What can hang from each mark
K71: K116
K90: K61 K250 K826
K863: K852
K116: K826 K862 K863
K250: K811
K852: K826 K922
K811: K250 K826
K574: K826 K863
K543: K90
K326: K90 K845 K852
K862: K116
K845: K326
K826: K116
K569: K811
K922: K845
K203: K863
K61: K90

In the rows, 128 means zero.
Known rows, with every way that one mark hangs from another
K90[K61 K250[K811[K826[K116[K862]]]]]: [158 126 136  89 126 133 129 149 152 134 169 140 122 132 157 110 111 136
 103 158 121 204  92 122 117 124 132 160 141 160 121 124 164 126  71 122]
K326[K90]: [140 133 129 119 132 138 139 129 131 130 110 143 137 127 132 124 133 125
 123 155 130  72 130 136 139 156 128 133 118 118 122 109 128 138 138 111]
K574[K826[K116]]: [148 125 119 150 136 150 131 123 154 120  87 114 121 119 131 113 140 127
 125 156 126 184 119 127 138  96 142 132 125 124 116 141 112 137 107 147]
K922[K845[K326]]: [118 136 132 138 137 150 153 116 144 124  96 149 136 121 143 126 121 123
 140 117 118 205 122 104 151 136 109 121 121 112 118 106 138 134 119 139]
K845[K326[K90[K826[K116]]]]: [143 130 125 129 143 147 148 124 165 127  85 147 138 122 149 116 125 123
 105 146 128 157 115 118 136 107 125 129 123 117 111 100 133 133 125 127]
K863[K852[K826[K116[K862]] K922]]: [136 140 134 118 136 127 118 126 158  98  66 120 117 118 149 136 139 119
 136 143 125 184 125 115 125  81 120 140 120 123 120 106 117 145 102 140]
K90[K61 K250[K811] K826]: [152 136 130  89 113 106 123 158 110 130 219 158 120 132 161 122  88 141
 108 167 121 161  82 128 112 112 132 156 150 156 127 118 186 120  98 114]
K71[K116[K826 K863[K852]]]: [159 139 131 130  73 132 115 124 159 117  81 129 121 115 148 132 142 127
 129 171 133 158 143 124 132  61 115 142 127 120 135 129 117 152 123 149]
K116[K826 K862 K863[K852[K922[K845]]]]: [149 136 149 128 114 164 120 135 148 117  78 135 118 113 142 129 147 114
 163 166 115 223 140 101 142 140 105 153 114 124 116 121 126 158 124 135]
K90[K61 K250 K826[K116[K862]]]: [145 121 132 105 138 117 122 160 143 135 170 138 119 123 162 112 108 134
  95 162 118 230  90 135 116  99 136 164 145 147 127 122 160 122  99 128]
K116[K826 K862 K863[K852[K922]]]: [150 133 147 127 111 158 112 136 150 119  84 128 117 116 138 129 149 116
 154 168 120 206 142 107 131 128 111 153 117 128 117 127 125 156 126 130]
K543[K90[K61]]: [146 132 134 120 126 105 143 139 130 130 180 144 120 130 142 124  94 133
 109 158 123 137 113 140 127 147 123 154 141 108 132 117 155 129 114 111]
K326[K90[K61 K250] K845 K852[K826]]: [122 147 140 108 155 118 147 148 133 126 123 168 128 127 171 133 116 129
 134 177 117 182 104 128 154 166 110 147 116 106 104  77 158 147 128  83]
K203[K863[K852[K922]]]: [144 146 137 133  81 135 113 116 145 108  82 112 118 125 146 144 127 121
 154 143 127 160 115 109 135  72 125 133 127  95 123 105 129 150 103 130]
K845[K326[K852]]: [117 137 132 137 137 141 145 119 165 127  81 136 134 126 142 131 122 119
 129 107 129 199 125 104 137 126 115 116 120 108 108 100 137 134 124 131]
K862[K116[K826 K863]]: [154 113 129 139 138 150 109 133 122 135 116 138 115 123 133 120 153 124
 131 139 121 141 138 117 130 100 113 142 117 113 126 139 107 148 137 126]
K116[K826 K862]: [137 124 131 135 137 134 118 138 129 129 123 135 125 122 120 117 146 120
 124 168 120 174 144 126 130 189 124 149 124 158 122 144 121 137 136 132]
K250[K811]: [146 137 128  96 124 126 133 130 126 124 142 132 125 133 130 127 123 130
 119 126 129  98 124 112 120 146 128 131 129 151 128 126 140 126 105 129]
K543[K90[K250]]: [135 121 129 122 116 113 131 142 129 134 179 133 121 127 147 130  91 135
 105 155 124 109 115 133 128 124 130 147 138 136 138 119 158 127 110 106]
K574[K826[K116] K863]: [163 116 118 170 124 143 121 125 155 118  65 103 117 115 134 121 139 130
 131 149 122 206 113 122 139  59 150 136 128 105 117 133 108 150  97 148]
K250[K811[K826[K116[K862]]]]: [172 132 129  97 131 152 142 133 161 126 109 122 126 129 135 108 133 126
 107 137 128 157 114 111 124 146 138 141 128 163 118 133 124 128  83 143]
K574[K826[K116] K863[K852]]: [173 131 119 173  93 146 116 118 165 105  44 103 116 114 143 129 138 126
 140 157 127 230 114 118 143  36 147 136 126  92 119 124 108 161  89 151]
K811[K250 K826[K116[K863[K852]]]]: [172 131 136 116 110 172 131 127 187 126  97 125 122 126 156 126 133 120
 120 149 136 156 106 133 139  35 133 131 129 129 117 128 117 141  95 115]
K90[K61 K250]: [122 123 134 114 123 113 118 144 125 134 186 145 124 132 152 127 107 138
 121 150 122 178 102 136 121 103 124 149 142 131 130 120 167 125 108 109]
K574[K826[K116] K863[K852[K922[K845]]]]: [172 135 127 167 105 160 123 116 173  95  25 110 115 110 151 132 132 123
 156 156 120 252 111 103 153  39 137 138 121  91 110 110 111 164  82 152]
K845[K326]: [117 129 129 139 132 139 137 116 154 128 103 137 134 126 137 125 124 125
 122 117 127 181 124 110 130 112 117 120 127 118 117 115 137 129 122 133]
K90[K61 K250[K811] K826[K116[K863]]]: [164 124 133  80 128 120 126 159 138 133 188 140 114 129 171 117 103 140
 102 155 120 189  81 122 110  61 133 160 147 145 128 121 171 122  85 122]
K61[K90[K826]]: [144 134 124 105 126 135 144 144 109 128 145 139 130 114 131 128 100 126
 118 146 131 124 108 138 130 132 132 137 125 133 135 120 160 124 138 116]
K826[K116[K862 K863[K852[K922[K845]]]]]: [146 129 144 109 138 165 135 129 181 120  42 108 119 114 148 125 148 117
 136 118 120 227 131 100 137  93 116 144 114 112 122 111 111 146  98 148]
K543[K90[K61 K250 K826]]: [151 128 131 116 113  99 135 157 118 135 220 153 117 127 161 123  73 139
 100 179 121 148  90 143 123 121 131 163 151 128 134 115 180 124 110 104]
K569[K811[K250 K826[K116]]]: [176 138 135  98 128 159 135 129 172 127 119 130 126 124 140 120 129 123
  95 121 135  97 110 127 136  89 135 132 126 156 120 129 120 130  86 119]
K326[K845 K852[K922]]: [123 148 145 118 151 151 145 130 166 115  66 134 123 126 150 138 119 120
 153 123 120 217 127  92 154 158 106 127 113 121 101  94 130 138 126 110]
K61[K90]: [131 131 127 103 132 139 142 133 121 128 128 132 132 117 125 132 111 125
 122 132 132 121 122 135 132 136 126 133 119 128 136 120 152 126 132 112]
K845[K326[K90 K852[K922]]]: [126 141 138 123 149 156 151 119 178 121  52 149 139 123 149 131 122 116
 133 130 128 157 124 101 145 142 109 122 111 105  96  76 138 142 127 114]
K71[K116[K826 K862 K863]]: [148 128 136 124 103 135 119 136 157 135  82 124 121 112 134 119 151 127
 116 165 126 160 149 122 127 123 118 150 125 141 132 136 115 147 128 155]
K852[K826[K116] K922]: [124 120 130 114 180 119 123 130 146 103  93 123 115 121 145 131 137 126
 129 135 118 142 119 120 119  72 124 135 124 135 116 115 114 128 110 133]

Rows
[139 114 137 112 152 150 131 136 167 138  75 101 120 120 134 116 154 124
 114 112 123 187 134 116 124 105 129 142 120 124 127 131 109 134 110 145] : K826[K116[K862 K863]]
[149 145 131 121 132 144 150 139 131 128 111 158 133 123 148 120 120 128
 125 177 122 139 116 123 154 170 121 138 119 124 113 103 136 139 146 104] : K326[K90[K826] K845]
[144 132 136 128 133 152 118 127 127 120  79 138 113 117 150 134 143 122
 152 117 119 158 125 102 138  75 104 135 111  86 124 105 113 159 119 134] : K862[K116[K863[K852[K826 K922[K845]]]]]
[142 146 139 118  92 130 129 123 157 112  60 129 120 111 157 139 134 128
 144 144 126 155 130 112 136  56 109 135 122 104 131 102 123 153 112 155] : K71[K116[K863[K852[K826 K922[K845]]]]]
[163 122 140 111 133 174 134 138 185 140  97 121 122 124 145 116 140 120
 110 143 130 157 111 131 135  85 135 138 127 146 115 134 116 137  99 118] : K811[K250 K826[K116[K862 K863]]]
[162 125 129 141 114 152 106 128 130 126 101 137 114 122 140 127 151 120
 138 145 126 161 138 113 133  82 111 142 116 103 128 132 107 157 130 128] : K862[K116[K826 K863[K852]]]
[148 125 138 114 128 152 128 131 175 128  59 101 120 119 141 122 153 120
 120 119 127 206 134 113 128  87 126 142 119 113 129 124 109 143 104 147] : K826[K116[K862 K863[K852]]]
[142 144 134 132 109 128 120 116 143  98  67 114 113 118 157 143 135 121
 155 145 119 182 108 109 140  53 123 136 122  91 123  99 120 152  94 140] : K203[K863[K852[K826[K116] K922[K845]]]]
[130 153 136 128 125 138 137 116 145  95  68 155 128 117 159 142 124 118
 157 155 122 171 117 108 146  99 105 130 113  99 110  80 136 154 114 127] : K863[K852[K826 K922[K845[K326[K90]]]]]
[122 136 136 126 137 148 154 124 145 128 114 167 140 122 158 123 113 126
 133 145 116 196 109 113 154 140 107 135 122 107 114  89 158 139 115 119] : K922[K845[K326[K90[K61 K250]]]]
[163 135 131  95 111  98 138 159 117 132 229 156 115 130 162 123  70 140
  94 178 121 129  88 133 117 133 131 165 151 143 134 114 187 123  96 105] : K543[K90[K61 K250[K811] K826]]
[150 116 133 105 131 122 122 158 139 136 178 137 116 125 169 118 107 139
 109 157 119 213  85 135 116  47 132 158 146 126 128 122 162 123 102 121] : K90[K61 K250 K826[K116[K863]]]
[136 144 136 119 139 135 129 124 155  95  59 129 119 114 154 136 136 117
 146 141 119 208 122 108 138  93 114 140 116 117 119  99 118 148 100 145] : K863[K852[K826[K116[K862]] K922[K845]]]
[138 144 133 122 135 132 129 120 153  90  68 131 119 116 158 141 131 119
 150 141 121 193 118 111 139  67 114 134 118 111 120  99 119 146 101 140] : K863[K852[K826[K116] K922[K845]]]
[164 138 122 180  75 141 113 120 137 110  72 116 119 116 136 134 129 127
 156 164 128 204 114 120 145  69 143 132 127  89 118 122 124 164 103 143] : K574[K826 K863[K852]]
[118 138 136 119 160 119 132 135 135 111  93 133 121 123 143 142 125 121
 149 125 123 140 120 116 130 130 118 126 117 118 107  98 128 137 128 122] : K326[K852[K826 K922]]
[121 128 134 119 190 141 148 121 161 101  58 147 126 114 159 127 134 121
 136 139 112 174 114 105 142  92 108 132 113 117 105  87 121 138 108 133] : K852[K826[K116] K922[K845[K326[K90]]]]
[129 135 133 127 139 139 147 120 156 130 107 160 139 128 146 119 122 126
 118 148 126 163 116 123 136 135 113 133 125 101 110  96 149 137 125 116] : K845[K326[K90[K61]]]
[145 128 135 128 129 145 110 128 129 122  85 132 111 120 145 133 145 123
 144 119 124 141 127 107 127  63 110 135 114  90 124 111 113 156 122 129] : K862[K116[K863[K852[K826 K922]]]]
[151 125 132 118 123 147 128 123 171 121  75 105 120 123 147 128 145 124
 127 120 130 184 128 118 129  45 126 134 122 104 130 123 110 139 105 140] : K826[K116[K863[K852]]]
[123 126 133 116 185 129 137 128 142 100  84 133 118 116 152 131 134 124
 142 132 111 170 116 112 135  89 115 135 118 128 115 106 116 132 107 139] : K852[K826[K116] K922[K845]]
[121 146 136 128 155 137 165 124 142 121  89 169 138 120 156 128 121 120
 143 138 116 196 112 114 158 161 104 129 114  88 105  79 145 146 124 123] : K922[K845[K326[K90[K61] K852[K826]]]]
[147 136 142 139 110 164 125 120 155 108  84 146 121 117 154 135 134 117
 168 162 119 224 130  98 145  77 100 137 118 107 113 114 132 154 122 127] : K116[K826 K863[K852[K922[K845[K326]]]]]
[162 128 127  82 131 111 126 156 137 126 193 145 117 130 168 117  98 139
  93 161 121 188  82 126 110  80 136 160 149 159 128 120 171 117  83 123] : K90[K61 K250[K811] K826[K116]]
[162 126 134 136 122 159 104 127 139 120  90 138 112 120 144 129 148 119
 145 146 124 164 137 105 132  75 107 143 114 106 122 124 109 157 127 125] : K862[K116[K826 K863[K852[K922]]]]
[149 125 126 122 110 109 133 153 119 134 196 141 119 124 153 127  80 136
 101 169 124 114 101 136 126 120 136 151 144 142 136 119 165 125 116 109] : K543[K90[K250 K826]]
[138 136 145 121  99 151 124 134 144 136  84 115 122 120 133 129 145 121
 143 126 127 185 136 112 130 128 120 140 119 106 128 120 128 152 121 139] : K116[K862 K863[K852]]
[175 131 125 100 128 149 142 129 159 122 119 125 126 132 139 112 128 128
 111 138 130 142 110 114 124 119 138 135 130 158 119 133 125 126  84 137] : K250[K811[K826[K116]]]
[142 143 137 117  89 125 120 125 159 114  66 123 118 114 153 139 136 130
 135 145 131 140 132 117 125  45 114 135 125 108 132 108 122 151 114 151] : K71[K116[K863[K852[K826 K922]]]]
[171 131 141 111 117 177 130 127 196 119  86 125 120 125 159 128 130 118
 127 149 134 158 106 125 138  29 129 133 127 132 111 121 119 141  92 112] : K811[K250 K826[K116[K863[K852[K922]]]]]
[111 142 132 138 151 138 156 121 139 120  85 151 133 119 149 133 123 119
 147 113 117 211 118 104 153 142 107 119 115 103 110  94 136 139 122 137] : K922[K845[K326[K852[K826]]]]
[150 126 137 113 130 154 126 123 179 114  63 106 117 122 150 131 142 123
 133 120 128 188 127 110 128  39 122 135 121 107 124 117 112 139 101 137] : K826[K116[K863[K852[K922]]]]
[159 128 132  79 135 115 126 161 141 132 181 141 117 127 163 111 104 136
  88 160 119 206  87 122 110 113 136 167 146 166 127 120 170 120  82 129] : K90[K61 K250[K811] K826[K116[K862]]]
[176 128 130  98 125 155 142 131 158 126 116 121 122 131 141 113 132 130
 118 133 129 145 110 110 123 105 135 135 128 147 119 133 126 130  85 136] : K250[K811[K826[K116[K863]]]]
[170 132 129 163 106 157 114 123 179 104  18  99 113 110 142 127 140 121
 144 157 122 252 117 104 141  62 142 145 122 103 110 115 109 165  83 154] : K574[K826[K116[K862]] K863[K852[K922]]]
[140 151 138  92 133 148 152 140 153 129  97 153 132 130 162 133 116 125
 126 157 124 144 119 102 158 184 114 137 110 135 107  81 151 144 117  88] : K326[K90[K250[K811]] K845 K852]
[130 135 142 124 112 134 121 138 129 131  92 120 118 118 136 131 148 122
 146 134 124 175 131 119 125 122 120 140 119 105 128 119 128 153 123 140] : K116[K862 K863[K852[K826]]]
